Each row was made from one small tree. The marks that hang from a mark follow it in brackets, in alphabetical order. Every link used is in the known rows. Write each row's tree.
Known rows
L(T): [-1.660  0.293 -0.520 -2.186 -0.612  1.718  0.089 -0.641  0.604 -0.804
 -0.764 -3.539  2.089  0.054 -2.306 -0.455 -0.412  2.281  1.268 -3.352
 -3.314 -0.739 -0.949 -1.023]
E(Q Z(P(L) R)): [-3.136 -0.293  1.172 -2.726  0.107 -0.608 -1.457 -1.287  0.355  1.192
  0.965 -4.525  1.098  2.907 -2.458 -1.095  0.144  4.630  1.610  0.550
 -3.447 -2.908 -2.703 -0.922]
T(A): [-0.240 -1.465 -0.128 -3.146 -0.823  2.421 -1.727  0.531  1.833 -0.601
 -0.197 -2.103  2.136 -2.771 -2.295  0.625  0.344  2.749  1.032 -1.610
 -3.068 -1.436 -2.067  0.095]
P(L Z(Q)): [-1.585  1.032 -0.091 -3.960  0.440  1.806 -3.359 -0.232  0.929 -0.531
 -0.350 -2.962  0.374 -2.883 -2.561  1.188 -0.564 -0.869  1.106  1.756
 -5.363 -3.133 -2.360 -0.687]
Z(A): [ 0.151 -1.211 -0.507 -3.623 -0.143  1.737 -1.012  0.709  1.807 -0.489
  0.252 -1.505  2.780 -0.904 -1.429 -2.212 -0.029  0.410  1.932 -2.010
 -1.743 -0.289 -1.997 -1.022]
E(Z(A P)): [-1.481 -0.694  1.336 -2.724  0.765  0.640 -1.254 -0.785  1.615  0.101
  0.622 -2.479  2.658  0.511 -1.338 -1.823  0.903  2.760  2.288 -1.786
 -1.287 -0.196 -1.932 -0.228]
Z(E Q): [-0.650 -1.057 -0.885 -1.516  0.655  0.768 -0.539 -0.488  2.780  0.007
  1.150 -0.789  3.559 -3.458 -2.224 -0.730  0.209 -0.330  1.462 -1.901
 -1.930 -0.675 -3.576 -1.660]
L(T(A)): [-1.479 -0.203  0.194 -2.465 -1.192  1.946 -0.566  0.421  1.623 -0.932
 -0.581 -3.795  2.090 -1.088 -1.888  0.951  0.537  3.043 -0.097 -2.852
 -3.796 -1.503 -1.863  0.122]
T(L): [-1.068 -0.660 -0.609 -3.159 -0.138  2.238 -1.910  0.215  0.140 -1.236
 -0.147 -2.430  1.178 -2.592 -3.110 -1.620  0.476  0.828  2.118 -1.401
 -2.834 -0.705 -2.491  0.547]
Z(Q): [-0.481 -0.727 -1.012 -2.872  0.558  1.449 -1.050 -0.266  1.398 -0.495
  0.333 -1.962  3.201 -3.114 -1.819 -0.329 -0.315  0.597  1.610 -2.251
 -3.149 -0.611 -2.224 -1.516]
Z(E P Q R): [-1.279 -1.674 -0.317 -1.753  0.586 -0.647  0.061 -0.064  3.516  0.650
  2.488 -0.551  3.340  0.207 -1.185 -1.582 -0.218  2.820  1.165 -0.218
 -0.068  0.114 -4.856 -1.276]
P(L(T(A)) Z(R)): [-2.526  1.258  0.424 -3.542 -1.524  1.600 -2.241  1.097  1.507 -0.563
 -0.318 -5.184 -0.704  0.929 -1.910  0.881 -0.168  3.400 -0.963  2.067
 -5.360 -3.823 -2.631  1.036]
T(A L): [-0.996 -1.140  0.139 -3.451 -0.769  2.453 -2.433  1.343  1.137 -1.389
 -0.053 -2.714  1.099 -3.858 -2.748 -0.008  1.348  1.599  0.695 -0.963
 -3.382 -1.533 -3.437  1.720]
Z(A E P(L) Q): [-1.424 -0.639  1.186 -2.988  0.133 -0.259 -0.746  1.444  3.548  0.570
  2.054 -0.395  2.328 -0.318 -0.955 -1.190  0.481 -1.439  0.114  1.497
 -0.663 -0.292 -5.573 -1.232]
A(L T): [-2.317  0.083 -0.368 -3.607 -1.191  1.083 -1.772  0.082  1.581 -1.789
 -0.500 -3.301  2.280 -2.019 -3.152  0.246 -1.734  3.407  2.147 -3.133
 -1.674 -0.642 -1.367 -0.764]
E(Z(P(L) Q R)): [-2.713  0.240  0.339 -2.695  0.642 -0.017 -1.316 -0.544  1.259  0.788
  1.437 -3.563  1.613  0.583 -1.386 -1.254 -0.075  3.858  0.913  1.305
 -2.929 -1.240 -2.922 -0.218]
A(L(T)): [-2.413 -0.132 -0.568 -2.553 -0.725  1.392 -0.909  0.044  1.339 -2.322
 -0.207 -3.942  1.910 -0.167 -2.796  0.005 -0.930  2.908  0.962 -4.475
 -2.676 -0.504 -0.905  0.073]
E(Z(P Q R)): [-2.084 -0.587 -0.032 -2.093  1.367 -0.345 -0.772 -1.242  1.707  0.479
  1.521 -2.986  3.197 -0.088 -1.108 -1.475  0.047  4.793  1.613 -1.177
 -2.098 -0.381 -2.499 -0.537]
E(Q Z): [-2.008 -0.540  0.270 -1.779  1.002  0.473 -1.529 -2.564  0.126  0.102
 -0.337 -4.273  2.883 -1.309 -3.054 -0.450  0.719  2.346  2.744 -3.743
 -4.435 -2.829 -1.062 -1.496]
E(Q Z(P R)): [-2.579 -1.149  0.807 -2.095  0.964 -0.839 -0.837 -2.063  0.908  0.814
  1.088 -3.976  2.609  2.245 -2.052 -1.288  0.384  5.549  2.476 -1.985
 -2.617 -2.094 -2.263 -1.154]
E(Q Z(A P)): [-2.094 -0.961  1.887 -2.603  1.089 -0.574 -1.263 -1.212  1.363  0.349
  0.695 -3.294  3.214  1.027 -1.442 -1.079  1.213  1.954  2.278 -2.762
 -2.388 -1.793 -2.656 -1.288]

Write each row's tree
[-1.751 -2.259  0.393 -1.753  0.091 -1.165  0.004 -0.764  2.630  1.043
  1.987 -1.379  2.657  2.379 -2.265 -1.445  0.077  3.613  2.070 -0.883
 -0.530 -1.536 -4.520 -1.999]  Z(E(Q) P R)
[-1.026  0.505 -0.496 -4.885  0.373  0.614 -2.602  1.589  2.333 -0.204
  1.196 -2.869  1.130 -0.431 -0.643 -1.734 -0.528 -0.825  0.177  2.880
 -3.913 -2.354 -3.701 -0.606]  P(L Z(A Q R))
[-1.811 -0.249  0.654 -3.666 -0.099  1.096 -1.388  0.306  1.361  0.077
  0.665 -1.761  1.264 -0.693 -1.907  0.649 -0.432  1.121  0.908  1.123
 -2.936 -0.740 -3.414 -1.077]  Z(P(L) Q)
[-1.927 -0.874 -0.521 -1.934  0.877 -0.224 -1.074 -1.944  0.566  0.535
  0.571 -4.506  2.896  0.533 -2.370 -2.134  0.312  4.038  2.402 -2.841
 -3.797 -2.571 -1.535 -1.278]  E(Q Z(R))
[-1.689 -1.748  0.747 -2.670  0.763 -0.804 -1.235  1.430  4.703 -1.363
  2.662 -0.337  3.603 -1.043 -0.966 -0.825  0.128  0.003  0.574 -2.194
  0.748  0.654 -5.196 -0.462]  Z(A(L) E P Q)
[-2.624 -0.891  1.521 -1.950  0.981 -0.201 -1.385 -2.585  0.399  0.403
  0.074 -3.678  2.536  0.541 -2.780  0.194  0.808  3.737  2.772 -2.902
 -3.286 -2.295 -1.881 -1.328]  E(Q Z(P))
[-2.924  0.052  2.086 -1.822 -1.892  0.860 -0.548  0.940  2.782  0.230
  0.518 -2.708  0.556  1.085 -2.280  1.395  0.923  2.838 -0.921  0.782
 -2.296 -1.669 -4.437  0.400]  Z(E P(L(T(A))))
[-2.078 -1.370  1.092 -2.783  0.955 -1.364 -0.704 -0.756  1.837  0.701
  1.603 -3.437  3.318  2.912 -0.764 -2.555  0.852  3.744  1.930 -1.818
 -1.703 -1.556 -3.097 -1.131]  E(Q Z(A P R))
[-1.635  0.435 -0.556 -2.696  0.384  0.400 -2.449  0.221  2.623  0.353
  1.443 -2.274  0.750 -1.297 -2.277 -0.880 -0.524 -0.012  0.524  3.021
 -3.409 -3.100 -4.300 -0.711]  P(L Z(E Q R))
[-1.975 -0.389 -0.308 -2.815  1.542  0.163 -2.322  0.269  2.709 -1.892
  1.329 -3.356  3.961 -3.134 -1.139 -1.425  0.368  0.460  1.021 -4.005
 -2.512 -0.482 -2.125  0.266]  E(Z(A(L) Q))
[-2.354  0.657  1.551 -3.630 -1.230  0.845 -0.150  1.283  1.449 -0.183
  0.227 -3.179  0.914  3.172 -1.151 -0.985 -0.028  1.216  0.049  0.201
 -2.178 -0.373 -2.870 -0.589]  Z(A P(L(T)))
[-0.454 -0.993 -0.445 -2.801  0.351  0.341 -1.821  0.508  3.376  0.071
  1.512 -1.309  1.872  0.213 -1.483 -3.207  0.035  0.592  1.643  0.757
 -0.999 -1.864 -3.719 -0.503]  P(Z(A E R))
[-2.400  0.368 -0.443 -3.797 -0.211  0.279 -1.882  1.270  2.530 -2.412
  0.828 -4.305  1.250  1.954 -1.085 -1.576 -0.984  2.372  0.278 -2.021
 -2.448 -1.463 -2.167  0.664]  P(Z(A(L(T)) R))
[-2.760  1.677  0.733 -1.908 -0.750  1.300 -1.754 -0.642  1.304 -0.237
 -0.557 -3.612 -0.505  0.122 -3.368  0.443 -0.095 -0.070  0.712  0.995
 -4.094 -3.330 -2.581 -0.311]  P(L(T) Z(E))
[-1.169  0.069 -0.772 -2.541 -0.219 -1.198  0.400  1.322  4.251  0.514
  1.956 -1.755  4.642 -1.206 -0.271 -3.078 -0.519  0.332  0.640 -0.695
  0.078 -0.062 -5.159 -2.288]  Z(A(T) E Q R)
[-0.884 -0.689 -0.729 -2.668  0.553  0.622 -0.912 -0.095  1.680  0.185
  1.106 -3.296  3.183  0.402 -0.935 -4.127  0.327  3.103  1.824 -1.828
 -1.708 -0.637 -1.565 -0.225]  E(Z(A R))
[-0.939  0.488  0.490 -4.800 -0.343  2.054 -3.249  0.815  1.263 -0.457
 -0.333 -2.574 -0.153 -0.663 -2.175 -0.765 -0.276 -1.035  1.343  2.064
 -3.862 -2.692 -2.222 -0.242]  P(L Z(A))
[-1.144 -1.997 -0.091 -1.832 -0.207  0.070 -0.022 -0.345  2.846  0.752
  1.932 -0.608  2.125  1.694 -2.149 -2.211 -0.351  4.410  1.898 -0.042
  0.533 -0.005 -3.808 -0.813]  Z(E P R)
[-1.586 -2.426  0.135 -2.762 -0.335 -0.757 -0.900  1.624  4.523 -0.903
  3.013 -0.573  2.689  2.201 -1.247 -3.087 -0.431  3.226  1.079 -1.097
  2.037  0.650 -4.657  0.193]  Z(A(L) E P R)
[-1.611 -0.550  0.197 -2.650 -0.734 -1.774  0.330  0.626  3.415  0.907
  1.387 -2.787  4.074  1.053 -1.240 -2.959 -0.278  1.125  1.546 -1.382
 -0.435 -1.624 -4.850 -2.878]  Z(A(T) E(Q) R)
[-1.103 -1.976 -0.801 -1.609 -0.034 -0.585 -0.147 -0.712  2.296  0.703
  1.587 -2.102  3.055  0.691 -2.503 -2.214  0.013  2.238  1.962 -1.735
 -1.723 -2.245 -3.868 -2.098]  Z(E(Q) R)
[-0.649 -1.859  1.105 -2.348 -0.073  0.246 -0.433  0.432  3.338  0.313
  1.553  0.157  2.750  0.551 -1.556 -1.950  0.577  0.789  1.784 -0.914
  0.835  0.422 -4.160 -1.006]  Z(A E P)
[-2.968  0.876  0.139 -2.972 -0.550 -0.013  0.328  0.840  1.640  0.138
  1.130 -3.779  1.447  2.705 -0.747 -0.591 -0.744  3.170 -0.627  0.866
 -2.957 -0.600 -3.552 -0.831]  Z(P(L(T)) Q R)
[-1.525 -1.080  0.541 -2.815  0.618 -0.008 -0.720 -0.274  2.090  0.500
  1.557 -2.631  2.738  2.192 -0.658 -3.385  0.405  4.493  1.886 -0.995
 -0.546 -0.108 -2.363  0.007]  E(Z(A P R))
[-2.090  0.699  0.535 -3.062 -1.951  2.187 -1.004  1.203  1.204 -0.603
 -0.707 -4.374  0.608 -0.471 -2.256  1.205  0.332  2.224 -0.810 -0.427
 -4.718 -2.197 -2.176  0.399]  P(L(T(A)))
[-1.115 -1.376 -0.606 -3.160  0.587  0.092 -0.247  0.112  2.178  0.147
  1.687 -1.544  2.960  0.432 -0.811 -1.111 -0.742  3.739  1.315 -0.488
 -1.426  0.244 -3.340 -1.184]  Z(P Q R)
[-0.408  0.017 -0.146 -4.055  1.260  1.017 -2.621  0.313  2.287 -0.937
  0.352 -1.991  2.532 -2.927 -0.923 -0.255  0.062 -1.811  1.292 -0.563
 -3.620 -1.738 -2.904 -0.966]  P(Z(A Q))
[-2.350  0.406  1.670 -4.351 -0.855  0.359 -1.157  1.504  1.557 -0.806
  0.106 -2.366  1.611 -0.463 -1.539 -1.665  0.188  1.143  1.744 -0.228
 -0.361  0.279 -4.297 -0.093]  Z(A(T(L)) P)
[-1.009 -0.113 -0.149 -2.451  1.571  0.560 -1.361 -0.470  1.927 -0.263
  0.753 -3.059  4.107 -2.908 -0.756 -1.924  1.016 -0.158  1.345 -2.853
 -3.021 -0.724 -2.154 -0.825]  E(Z(A Q))
[-2.541  0.572  0.372 -2.890  0.114 -1.394 -0.551 -0.576  1.581  0.640
  0.407 -5.181  3.912  0.869 -1.175 -2.764  0.060  2.969  2.041 -2.475
 -2.513 -2.183 -2.566 -2.108]  E(Q Z(A(T) R))
[-2.010 -0.947  0.222 -2.068  0.494  0.504 -0.939 -1.534  1.011  0.545
  0.964 -3.077  2.103  1.491 -1.950 -2.153 -0.065  6.229  2.453 -1.155
 -1.512 -0.522 -1.579 -0.100]  E(Z(P R))
[-1.962 -0.544  0.775 -2.292 -0.081  0.347 -0.990  0.275  2.633  0.604
  1.481 -0.802  1.655 -0.948 -2.288  0.283  0.073  0.222  0.674  1.415
 -1.708 -0.874 -4.774 -1.275]  Z(E P(L) Q)
[-2.101  1.272  0.152 -4.693 -0.464  0.388 -2.515  1.488  1.577 -1.095
  0.036 -3.746  0.715 -0.880 -1.622 -2.744 -0.267  0.877  1.605  1.309
 -2.200 -1.898 -3.774  0.532]  P(Z(A(T(L)) R))
[-2.320 -1.336 -0.255 -3.012  0.834 -1.090 -1.886  0.004  2.232 -1.155
  1.802 -4.513  3.503  1.001 -1.490 -2.859  0.169  3.027  1.430 -3.865
 -2.345 -1.913 -2.272 -0.325]  E(Q Z(A(L) R))
[-2.373 -1.383  0.821 -2.376 -0.703 -0.973 -0.532 -0.063  2.265  1.408
  1.902 -2.058  1.198  3.063 -2.683 -1.250 -0.139  2.886  1.173  1.574
 -1.433 -2.361 -4.910 -1.692]  Z(E(Q) P(L) R)
